Every row comes from one small tree of marks. The marks that hang from a mark follow it in brackets, in the order of their numbers. Every link used is in the known rows. Which tree was each row made from?
Known rows
z_188(z_850): [ 1.915 -0.874  0.754 -0.588  1.641  1.252  1.288 -0.279 -0.284 -2.420
 -1.469  0.495  0.808  2.058 -0.864 -2.688  0.514 -0.974  1.150  0.130
  0.349  0.402  0.782 -0.743 -1.848]
z_851(z_850(z_27 z_188(z_898(z_136)))): [ 1.575  0.737  3.241 -0.315 -2.388 -0.415  1.590  0.451 -1.066 -0.086
 -1.874  1.221 -1.283 -0.229 -2.716  1.459  1.371  1.515  2.737  0.125
 -1.892  1.791  1.675 -0.340 -1.574]
z_188(z_850(z_12) z_898): [ 3.198 -0.475  1.796 -2.600  0.215  0.945  0.426  0.074 -0.638 -0.671
 -1.066  0.851  2.587  1.777 -1.597 -0.908 -0.032 -0.241  1.225 -0.239
  0.527  0.660  0.818  2.665 -1.757]
z_473(z_383(z_851) z_898(z_136)): [-0.307  0.231 -4.652  0.069  1.086  2.336  0.214 -2.038  2.267 -2.465
 -2.068 -2.355  1.373  0.335  0.146 -1.001  3.178  1.978 -0.745 -1.840
  1.438  2.452  0.069 -8.445 -0.792]
z_188(z_850 z_898): [ 2.073 -0.504  1.456 -2.358  1.371  1.800  0.903  0.239 -0.738 -1.290
 -1.779  0.237  1.791  2.703 -1.120 -2.338 -0.263 -1.866  0.985  0.115
 -0.101  0.827  1.001  0.291 -2.145]
z_473(z_383): [ 0.376 -0.317 -2.626  0.625  2.594  0.667  0.574 -1.088 -1.158 -3.734
 -3.592 -0.665  1.239  0.905 -0.074 -2.632  1.855  0.738  1.287  0.149
  1.507  2.507  1.181 -7.507 -2.196]
z_473(z_383(z_851(z_850)) z_898(z_136)): [-0.341  0.406 -2.661 -0.110  0.235  3.020  0.958 -1.072  2.541 -2.257
 -1.690 -1.631  1.298 -0.430 -0.620 -1.790  3.275  0.921  0.434 -1.898
  1.411  3.063 -0.001 -7.440 -0.858]
z_851(z_850): [ 1.610  0.068  1.676  1.506  1.618  0.390  1.968  0.161 -0.465 -2.703
 -1.337  0.644 -0.730  0.312 -1.014 -2.929  1.563 -1.613  2.879  0.359
  0.578  1.960  1.440 -1.872 -1.878]
z_850(z_27 z_188(z_898)): [ 1.416  0.316 -0.595 -0.143 -0.559 -1.388  0.674 -0.944 -1.857 -1.059
 -1.100  0.530 -0.203  0.094 -1.848  3.303 -0.716  2.249  1.770  1.031
 -1.133  1.713  1.751 -1.428 -2.397]
z_966(z_759): [ 1.501 -0.847  0.680  2.762  0.938  0.683  0.210 -1.037 -0.173 -3.438
 -1.611 -1.293 -1.661  0.141 -0.243 -2.037  0.632 -0.493  1.061  0.416
  0.598  1.879  1.489 -4.550 -1.521]
z_851(z_850(z_12(z_966) z_27 z_188(z_898))): [ 3.007 -0.085  4.225  0.350 -4.157 -1.983  0.772 -0.312 -1.622 -0.570
  0.942  1.569  0.680 -2.694 -2.378  3.038  0.037  2.189  3.452  0.747
 -0.301  2.492  1.234  2.406 -1.812]
z_473(z_383(z_851)): [ 0.052 -0.104 -5.212  0.979  2.298  1.559  0.325 -2.195  0.239 -3.014
 -2.140 -1.243  1.060  0.390  0.524 -1.087  1.738  0.755  0.969 -0.647
  1.952  1.823  0.725 -8.404 -1.544]
z_473(z_383(z_459 z_851(z_850)) z_898): [-0.679 -0.086 -4.752  0.883  1.746  2.927  1.317 -1.438  2.192 -4.182
  0.181 -2.174  3.315 -1.235 -0.016 -1.922  1.273  1.204  1.647 -1.313
  2.543  2.498 -0.312 -6.747 -1.407]
z_383(z_851(z_850(z_27(z_521)))): [ 1.077 -0.094  1.271  2.275 -0.319  0.352  1.483 -1.953  0.519 -0.489
  2.359  0.255 -0.707  0.544 -1.119  0.687 -1.274  0.314  2.545 -0.682
  0.381  0.578  1.051 -3.484 -1.434]
z_188(z_850(z_12)): [ 3.061 -0.927  1.213 -0.920  0.361  0.334  0.873 -0.348 -0.277 -1.861
 -0.759  1.111  1.584  1.251 -1.339 -1.450  0.669  0.651  1.387 -0.219
  0.946  0.345  0.645  1.201 -1.437]
z_188(z_850(z_27) z_898(z_136)): [ 2.130 -0.248  1.758 -2.783 -1.771  1.428  0.866  0.280 -0.694  0.132
 -2.643  0.343  1.372  2.890 -1.975 -0.199  1.141  1.013  0.755 -0.426
 -1.624  0.233  0.940 -0.956 -1.720]
z_383(z_459 z_851(z_850(z_188(z_898)))): [ 1.104  0.375 -1.332  1.198  0.339  1.147  1.754 -1.123  0.959 -1.811
  0.256 -0.777 -0.125 -1.189 -0.695 -0.127  0.514 -0.089  3.219 -0.870
  0.074  0.074  0.932  0.553 -0.929]
z_188(z_850(z_12(z_966) z_27) z_898(z_136)): [ 3.773 -0.773  3.885 -2.288 -4.748  0.131  0.024 -0.323 -0.680  0.474
 -1.453  0.602  2.506  1.070 -1.757  1.225  1.614  2.271  1.140 -0.593
 -0.857  0.215  0.564  1.566 -1.278]
z_27(z_521): [ 1.732 -0.705  3.975  2.165  2.327 -0.592  1.041 -1.978 -0.572 -1.747
 -0.100 -0.208 -0.918  2.577 -0.512 -2.410 -1.280 -0.750  1.379 -0.426
  0.434  0.277  1.717 -2.023 -1.876]
z_850(z_12): [ 2.890 -0.171 -0.471  1.252  1.287 -1.276  0.550 -1.131 -0.446 -2.358
 -1.343  0.490  0.193  0.247 -0.790 -0.478  1.497  1.445  1.762 -0.018
  1.282  1.131  1.304 -0.853 -1.523]
z_136(z_898): [ 1.262  0.016 -1.045  0.741  2.239  0.918  0.648 -0.062  0.572 -2.512
 -0.922 -0.711 -0.868  0.117 -0.593 -0.739 -0.056 -0.557  2.605  0.344
  0.324  1.860  1.726 -2.604 -2.380]
z_850(z_27): [ 1.526 -0.135 -2.271  1.450  0.772 -0.993  1.032 -1.147 -1.355 -2.491
 -1.101  0.231  0.271  0.895 -0.956  0.987  0.700  2.043  1.742  0.818
  0.073  1.456  1.545 -4.783 -2.347]
z_383(z_459 z_851): [ 1.126 -0.192 -4.914  2.605  2.410  1.003  1.286 -2.353  1.379 -3.250
 -0.290 -1.721  0.485  0.340  0.845 -1.150  1.503  0.726  1.892 -0.930
  1.135 -0.860  0.777 -3.391 -0.862]
z_850(z_12 z_27 z_188): [ 2.452 -0.022 -0.938  1.191 -1.687 -3.052  0.600 -1.569 -1.459 -1.400
  0.120  1.335 -0.445 -1.332 -2.041  4.465  0.072  4.814  2.165  0.697
 -0.070  1.257  1.396 -0.027 -1.591]
z_383(z_851(z_850(z_12))): [ 2.170  0.211 -1.389  1.737  0.397  0.547  1.217 -1.098  1.146 -1.303
  0.780  0.416 -0.154 -0.768 -0.800 -0.152  1.640  0.084  2.585 -0.829
  1.490  1.042  0.797 -1.153 -0.811]
z_966(z_12 z_759): [ 1.521 -0.964 -0.631  4.553 -0.273 -0.384  0.360 -1.006  0.232 -3.604
  0.581 -0.949 -2.825 -1.612 -1.253 -1.593 -0.028 -0.418  0.718  0.614
  1.352  2.826  1.471 -7.533 -0.903]

Write each row's tree
[ 3.384 -2.326  7.335  1.239 -4.571 -0.515 -0.264 -1.947 -0.550 -0.888
  2.683  0.362  1.256  0.195 -1.371  0.830 -2.760  2.140  1.396 -0.225
  0.516  0.371  0.455  0.637 -1.290]
z_188(z_850(z_12(z_966(z_759)) z_27(z_521)))
[ 1.405 -0.596  3.131  2.016 -0.640 -2.427  0.939 -2.306 -1.498 -0.981
  1.169  0.766 -1.542  0.651 -1.770  2.507 -2.635  2.790  1.909  0.307
 -0.947  0.496  1.735 -1.363 -1.974]
z_850(z_27(z_521) z_188)
[ 2.076 -0.047 -2.291  2.434  0.376  0.605  1.717 -1.377  1.506 -2.509
  1.046 -0.533  0.888 -1.123 -0.349 -0.750  1.695  1.145  3.368 -1.260
  1.569 -0.355  0.557 -0.383 -0.533]
z_383(z_459 z_851(z_850(z_12)))
[-0.734  0.038 -4.262  0.772  0.948  2.160  1.314 -1.706  1.899 -3.871
  0.515 -1.743  2.220 -2.322 -0.455 -0.503  0.703  2.058  1.779 -1.156
  1.910  2.504 -0.185 -5.023 -1.194]
z_473(z_383(z_459 z_851(z_850(z_188))) z_898)
[ 3.493 -0.609  5.418  1.046 -4.739 -1.142 -0.883 -1.179 -0.138 -0.606
 -1.757 -0.773 -1.714 -2.101 -1.076  1.668  1.933  2.031  1.091 -0.501
 -0.751  1.582  1.311  2.032 -0.341]
z_850(z_12(z_966(z_759)) z_188(z_898(z_136)))
[ 3.515 -1.432  3.867 -0.980 -4.572  0.586 -0.662 -0.521 -1.065 -0.680
  0.554  0.069  2.848 -0.260 -1.604  1.663 -1.114  1.491  1.271  0.398
  0.166  1.503  0.510  0.616 -1.808]
z_188(z_850(z_12(z_966(z_759)) z_27) z_898)
[-0.372 -0.011 -5.571  0.622  1.057  2.566  0.688 -2.289  2.679 -3.500
 -2.094 -3.159  2.384 -0.080  0.514 -1.660  3.386  2.984  0.028 -2.259
  1.543  1.157 -0.190 -7.783 -0.570]
z_473(z_383(z_459 z_851) z_898(z_136))
[ 2.704 -0.110  4.051  0.153 -2.179 -2.985  0.130 -2.015 -1.758  0.744
  1.569  1.284 -0.108  0.295 -2.528  4.476 -3.389  3.780  1.957 -0.055
 -0.665  0.745  1.667  1.935 -1.782]
z_850(z_12 z_27(z_521) z_188(z_898))
[ 2.976 -0.409  0.737 -2.569 -1.624  0.103  0.355 -0.082 -1.300 -0.183
 -0.261  1.174  3.147  1.613 -2.235  1.667 -0.933  1.869  1.421  0.209
 -0.009  0.834  0.717  1.257 -2.243]
z_188(z_850(z_12 z_27) z_898)
[ 1.452 -0.346  4.766  1.924 -0.319 -0.669  1.870 -0.762 -0.852 -1.260
  1.124  1.029 -0.355  1.110 -1.886 -0.644 -1.386  0.245  3.033  0.098
 -0.098  1.278  1.515 -2.177 -2.190]
z_851(z_850(z_27(z_521)))
[ 3.598 -1.499  4.765 -0.988 -2.911  1.114 -0.638 -0.315 -0.416 -1.206
 -0.303 -0.283  2.102  0.069 -0.909 -0.973 -0.387 -0.664  1.015 -0.064
  0.631  1.400  0.503  1.998 -1.427]
z_188(z_850(z_12(z_966(z_759))) z_898)
[ 2.290 -0.242  2.967 -2.698 -0.097  2.193  0.894  0.523  0.079 -0.367
 -3.652  0.073  0.670  3.195 -1.343 -2.665  1.932 -1.091  0.591 -0.882
 -1.185  0.033  1.034  0.415 -1.352]
z_188(z_850 z_898(z_136))
[ 1.043  0.002 -2.497  2.624  1.474  1.544  2.115 -1.185  1.467 -2.921
  0.158 -0.982  0.279 -0.504  0.025 -2.040  1.692 -0.322  3.179 -1.004
  1.037 -0.261  0.704 -2.232 -0.862]
z_383(z_459 z_851(z_850))
[ 3.902 -0.822  5.164 -2.261 -3.068  0.877  0.089 -0.198 -0.091 -0.041
 -2.315  0.254  1.842  1.338 -1.183 -1.417  2.404  0.195  0.858 -0.979
 -0.384  0.147  0.636  2.871 -0.851]
z_188(z_850(z_12(z_966)) z_898(z_136))
[ 2.229 -0.639  5.799 -2.265 -2.094  0.999  0.825 -0.534 -0.630  1.121
 -1.087  0.429  0.981  4.184 -2.077 -0.385 -1.223  0.637  0.740 -1.102
 -1.834 -0.570  1.098 -0.055 -1.698]
z_188(z_850(z_27(z_521)) z_898(z_136))
[ 0.240 -0.064 -4.710  0.702  0.709  2.092  0.900 -1.568  2.221 -3.745
  1.036 -1.706  3.880 -1.937 -0.294 -0.848  1.303  2.481  1.785 -1.603
  3.056  2.478 -0.447 -4.876 -1.021]
z_473(z_383(z_459 z_851(z_850(z_12))) z_898)
[ 3.695 -1.411  6.603 -1.454 -3.585 -0.610 -0.059 -1.348 -1.281  0.591
  2.092  0.766  3.096  1.574 -1.748  1.297 -2.838  1.328  1.541 -0.323
  0.087  0.206  0.668  2.639 -2.024]
z_188(z_850(z_12(z_966) z_27(z_521)) z_898)
[ 1.511 -0.077  3.700  0.381 -0.806 -1.842  0.625 -1.931 -1.698  0.123
  0.739  0.597 -0.798  1.311 -2.027  2.813 -3.327  1.989  1.683  0.332
 -1.320  0.938  1.914 -0.280 -2.251]
z_850(z_27(z_521) z_188(z_898))
[ 2.889  0.072  5.287 -0.168 -3.468 -2.703  0.167 -1.839 -1.145  1.492
  0.006  0.986 -0.953  0.886 -2.702  4.066 -1.220  4.386  1.580 -0.965
 -1.654  0.088  1.771  1.973 -1.135]
z_850(z_12 z_27(z_521) z_188(z_898(z_136)))
[ 1.505  0.110  6.073  0.445 -1.545 -1.106  1.547 -0.574 -1.539  0.096
  1.130  1.313 -0.922  0.435 -2.717  1.519 -2.780  0.457  3.108  0.263
 -1.197  1.685  1.781  0.796 -2.255]
z_851(z_850(z_27(z_521) z_188(z_898)))
[ 2.969 -1.356  4.000 -0.482 -1.597 -0.851  0.755 -1.502 -0.901 -0.381
  1.697  1.426  1.697  2.099 -2.061  0.892 -2.538  2.572  1.575 -0.423
  0.269 -0.285  0.737  1.053 -1.711]
z_188(z_850(z_12 z_27(z_521)))
[ 3.383 -0.337  2.849  0.501 -1.997 -2.040 -0.222 -1.425 -1.243 -1.161
 -0.600  0.387  0.238 -1.837 -1.013  1.746  0.664  1.336  1.916  0.349
  0.383  1.652  1.324  3.052 -1.376]
z_850(z_12(z_966) z_188(z_898))
[ 3.739 -1.209  6.313 -1.351 -4.312  1.431 -0.604 -0.265  0.233 -0.280
 -1.824 -0.496  1.047  0.493 -1.142 -1.370  1.928  0.195  0.556 -0.993
 -0.406  0.613  0.595  2.104 -0.542]
z_188(z_850(z_12(z_966(z_759))) z_898(z_136))
[ 3.580 -1.459  3.004 -0.158 -1.399 -0.020  0.477 -0.834 -0.410 -2.077
 -0.235  0.676  1.864  0.092 -0.704 -1.276  1.086  0.218  1.503 -0.042
  1.145  0.491  0.450  1.826 -1.333]
z_188(z_850(z_12(z_966)))
[ 3.188 -0.236  2.176 -3.000 -3.046  0.452  0.428  0.091 -0.625  0.663
 -1.983  0.905  2.125  2.139 -2.456  1.296  1.225  2.622  0.990 -0.750
 -1.086  0.093  0.786  1.289 -1.351]
z_188(z_850(z_12 z_27) z_898(z_136))
[ 3.612 -0.915  2.748 -1.957 -3.432 -0.103  0.003 -0.528 -1.312 -0.426
  0.312  0.835  3.611  0.515 -1.605  1.700 -0.414  1.605  1.579  0.340
  0.139  1.004  0.566  1.604 -2.133]
z_188(z_850(z_12(z_966) z_27) z_898)
[ 3.022  0.512  1.893 -0.754 -1.308 -1.365  0.268 -0.826 -0.517 -0.070
 -2.879  0.587 -1.224 -0.058 -1.848  1.477  2.064  2.399  1.352 -0.702
 -0.948  0.905  1.636  2.560 -0.781]
z_850(z_12 z_188(z_898(z_136)))
[ 3.248 -0.265  1.607  0.366 -3.908 -2.880 -0.246 -1.608 -1.884 -0.673
  0.409  0.686  1.022 -2.072 -1.641  4.639 -0.181  3.856  2.117  0.881
 -0.281  1.801  1.291  1.374 -1.843]
z_850(z_12(z_966) z_27 z_188(z_898))
[ 3.009 -1.228  2.446  3.024 -4.978 -2.779 -0.578 -2.048 -1.125 -2.023
  1.154  0.061 -0.697 -3.523 -1.311  4.408 -0.023  4.404  1.974  0.880
  0.097  1.916  1.131 -0.628 -1.161]
z_850(z_12(z_966(z_759)) z_27 z_188)
[ 0.801  0.118 -2.764  2.481 -0.981  0.009  2.072 -1.627  0.715 -2.223
  1.354 -0.202 -0.222 -1.826 -1.095  1.912  0.395  2.548  3.536 -0.530
 -0.066 -0.165  0.722 -1.606 -0.934]
z_383(z_459 z_851(z_850(z_27 z_188)))
[ 3.547 -1.869  5.959  0.378 -3.287 -1.193  0.370 -2.011 -0.904 -0.606
  2.327  1.019  2.160  0.905 -1.383  0.868 -1.964  2.211  1.660 -0.283
  0.509 -0.222  0.497  1.532 -1.670]
z_188(z_850(z_12(z_966) z_27(z_521)))
[ 3.153 -0.672  1.157  2.016 -3.640 -3.508  0.193 -2.150 -1.522 -1.708
  0.800  0.973  0.062 -2.576 -1.381  4.348  0.637  4.564  2.304  0.862
  0.130  1.449  1.181  0.484 -1.485]
z_850(z_12(z_966) z_27 z_188)
[-0.060  0.485 -2.228 -0.333  0.608  1.798  0.733 -1.023 -0.205 -1.582
 -1.682 -0.252  0.701 -0.731 -0.833 -0.223  0.650 -0.171  2.092 -0.557
  0.941  2.702  0.863 -4.756 -1.509]
z_473(z_383(z_851(z_850(z_188(z_898)))))
[ 2.863 -0.802  4.869  2.681 -5.317 -1.752  0.445 -0.748 -1.131 -1.743
  1.345  0.985 -0.950 -3.734 -2.076  2.785  0.129  2.821  3.308  0.799
  0.104  2.594  0.982  0.608 -1.181]
z_851(z_850(z_12(z_966(z_759)) z_27 z_188))
